Each row was made from one path, in order. Every step used is in the known rows, and no mark comes twice. Write each row's path.
Known rows
Z/B/T/A/U: [-19 -16   6  -6  19  -8  -5  -7   3  -9  -8 -17  -8 -12   4  36 -16 -26
  21 -12 -12 -11   8   8]
Z/B/A: [-26 -22  -3   7  12 -10 -13  -9   2 -13 -13 -11  -7 -33   4  19 -12  13
  12 -10 -22 -20  10  12]
U/B/T: [ -8 -16  16  -2  10 -14 -13 -17 -11 -11  -3 -27 -11 -22   3  23 -20   4
  20 -14 -16  -8   1  12]
U/A/T/M: [-25 -12  -1  -6  25 -10  -1  -1   3 -16  -9 -16  -8 -13   8  23 -21 -17
  20 -11 -16   4  -1  14]
M/T: [ -6 -13   8  21   6   4  -1 -13  -7 -20  -9 -20 -24 -13   3   3  -6 -12
  14 -19 -14  -8   7  11]
U/A/B/Z: [-10 -16  16  -3  23 -14  -5 -11   4   4 -10  -7 -13 -30  -9  20 -13  10
   9 -11 -26  -8   5  -6]
Z/B/U: [-16 -25   6   0   6 -20  -8  -4  10 -17  -3 -16 -12 -20  -2  12 -17  -6
  25  -6 -19 -13   4  12]
M/T/A/B/U: [ -9 -11  13  -7  16 -15  -4  -1   3 -13 -11 -15 -22 -26  -5  19  -9 -14
  22 -16 -24 -16   5   5]
U/A/T/B/Z: [-17 -20  14  -3  17 -18  -4 -17   5   1  -2 -18 -10 -25  -2  26 -21   0
  11 -14 -22  -3   5   2]
U/B: [ -1 -21   3   5   5   3   5 -13  -6 -17   0 -29  -6 -21  -1   9 -17   4
  29 -12 -14 -12   2  -1]
Q/A/U: [-20 -13   6  -1  17  -2   6  -3  -2  -7  -4 -12   6  -9 -10  26 -10 -28
  24  -6  -8  -9   9   0]
B/U: [-10 -17  10  -1  -1 -22  -7  -1   6 -16  -4  -6 -12 -20  -6  13 -16 -12
  26 -11 -14  -8   1  15]
M/T/B/A: [-20 -13   0  12  12 -10  -7 -17  -1 -15  -8 -19 -15 -32   4  20 -12   4
  16 -21 -22 -16   8  13]
Q/A/B/J: [-15 -21   7   3  24 -12  11  -7  -7 -10 -14   0  -4 -30  -8  12 -15  -2
  19  -7  -9 -22   7 -21]
Q/A: [-22 -19   4  -2   9  -1  10  -6  -5 -16  -7 -17   9 -20  -9  19  -7  -8
  18 -16 -10 -12  21   8]
Z/B: [-19 -31  -2   8   8  -2  -1 -13   4 -18  -3 -19  -7 -17   6   6 -15   4
  16  -4 -15 -13   8   3]
Z/B/U/A: [ -6 -22   8   5  14  -4  -5  -8   2 -15 -13 -24  -1 -21  -2  24 -22   4
  32  -8 -26  -9   6  19]
U/B/T/M: [-22 -14   0 -10  19 -25  -5  -8   8 -20   0 -23 -16 -16   9  20 -21  -7
  23 -19 -14  -2   0  17]
U/A/T/B: [-16 -18   7   3  15   1   2 -19  -8 -10   0 -29   0 -21   5  25 -23  -8
  21  -9 -18  -2   0   3]
T/M: [-24 -16  -8  -4  11 -20   5  -3  15 -23  -1  -8 -13 -13   7  10 -16 -14
  22 -18  -8  -1   2  14]

Write each row's path
[ -3 -17  10   4   9  -5  -5  -5   0 -15 -13 -18  -2 -22  -5  24 -21   0
  33 -12 -22  -5   4  21]
B/U/A
[-15 -11  20  -6  16 -17 -17 -14 -11  -4  -7 -11 -13 -26   0  22 -13   1
   8 -10 -18  -6  -2   4]
A/B/T
[-27 -13   1  -9  16 -29  -7  -6  10 -19  -2 -12 -16 -14   9  20 -20 -12
  17 -19 -11   2   2  21]
B/T/M
[-20 -18   6   2   9  -4   2 -18  -6 -11   4 -24  -4 -20   6  19 -20 -13
  17  -9 -13  -3  -1   0]
A/T/B
[-24 -10   5 -11  28 -24  -7  -7   6 -15  -7 -15 -15 -19   7  24 -19  -6
  18 -16 -19   0  -1  13]
U/A/B/T/M
[-24 -11  10   1  15  -5 -16  -3 -16  -2 -14  -7  -6 -28   2  26 -13  -7
   6  -5 -18  -8   1   8]
B/A/T
[-21 -15   1   5  18  -8  -9  -6   3  -5  -7  -8  -5 -18  -1  26 -14 -12
  20  -3 -16 -14   1   1]
Z/B/A/U
[-14 -16  14  -6  23 -15  -3 -10   6   0 -11 -11 -25 -29  -5  19  -6   0
   5 -20 -24 -13  12  -5]
M/T/A/B/Z
[ -6 -20   8   9  24  -9   6  -9  -7 -10 -17   0  -7 -30  -5  14 -21   4
  23  -6 -13 -18   0 -17]
U/A/B/J
[-33 -10  -4  -8  23 -20  -7   1   4 -14  -8  -9 -13 -20   8  23 -16 -15
  13 -12 -16  -2   0  13]
B/A/T/M
[-12 -16   2   5   9   5   5  -8   0 -24 -16 -24 -21 -19   8  20  -6 -17
  17 -30 -13 -15  21  17]
M/T/A
[-17 -23  10  -1   8 -24   0 -19  13  -5   3 -13 -14 -25  -3  16 -18   2
  13 -18 -17  -6   7   1]
T/B/Z
[-16 -16  12  -4   6 -22  -5  -7   3 -12   1 -19 -10 -22  -1  21 -21 -17
  26  -9 -18  -6  -2   9]
A/T/B/U
[-13 -19   8  -2   1 -24  -2 -10  10 -17   3 -17 -11 -22  -3  17 -21 -12
  31 -13 -16  -8   1  11]
T/B/U
[-27 -16  -1  -8  28 -15  -4   1   7 -16  -8 -21 -11 -14   8  25 -22 -16
  22  -8 -20   0   0  16]
Z/B/U/A/T/M
[-27 -11   4 -13  24 -28  -7  -7   7 -15  -3 -12 -18 -18   7  20 -17  -9
  14 -16 -16  -1  -2  11]
A/B/T/M
[-12 -14  13   4  17   8  -8  -6 -18  -4 -15 -18   0 -19   2  27 -19 -10
  15  -3 -18   0   0   9]
U/A/T
[-11 -11  21  -4  22 -11 -16 -15 -14  -3 -11 -17  -9 -26  -1  28 -16   5
  12 -10 -23  -5   0   8]
U/A/B/T
[-18  -9   4   8  18  -8  -4 -11   1  -7  -4 -14 -10 -18  -1  27 -14 -18
  23 -10 -17 -11   0   3]
M/T/B/A/U
[ -2 -16  10   8  14  -4  -1 -12   1 -17 -10 -30  -7 -21  -2  25 -23  -3
  34 -16 -26  -6   4  20]
M/T/B/U/A
[-18  -9   4   5  14 -10  -9  -4   0  -3  -8  -2  -5 -19  -5  27 -13 -17
  21  -6 -13 -10   0   4]
B/A/U
[-12 -13  17  -6  19 -12 -10 -14 -12  -7  -3 -30  -5 -18  -2  32 -19  -7
  23 -12 -17  -9   4   8]
Q/A/U/B/T
[-16 -11   8  -6  16  -8  -5  -6   1  -8  -9 -13  -8 -12   2  37 -15 -29
  22 -15 -10  -8   7   9]
B/T/A/U
[-15 -12  14 -11  16 -18  -1   0   0  -9  -7 -11  -7 -27 -13  19  -9  -9
  22  -8 -22 -14   6   1]
Q/A/B/U
[ -9 -19  10  -6  18 -15   0 -10   9  -1  -3 -20 -15 -22  -6  24 -16  -4
  21 -16 -20 -13   8  -3]
T/A/U/B/Z
[-22 -12   1 -10  23 -25  -5  -7   8 -17   0 -22 -15 -12   7  24 -22 -14
  25 -16 -14  -1  -2  14]
A/U/B/T/M
[-20 -11  20 -10  22 -15 -12 -13 -13  -4  -8 -16  -6 -27  -4  28 -11   0
   8 -11 -20  -9   7   4]
Q/A/B/T
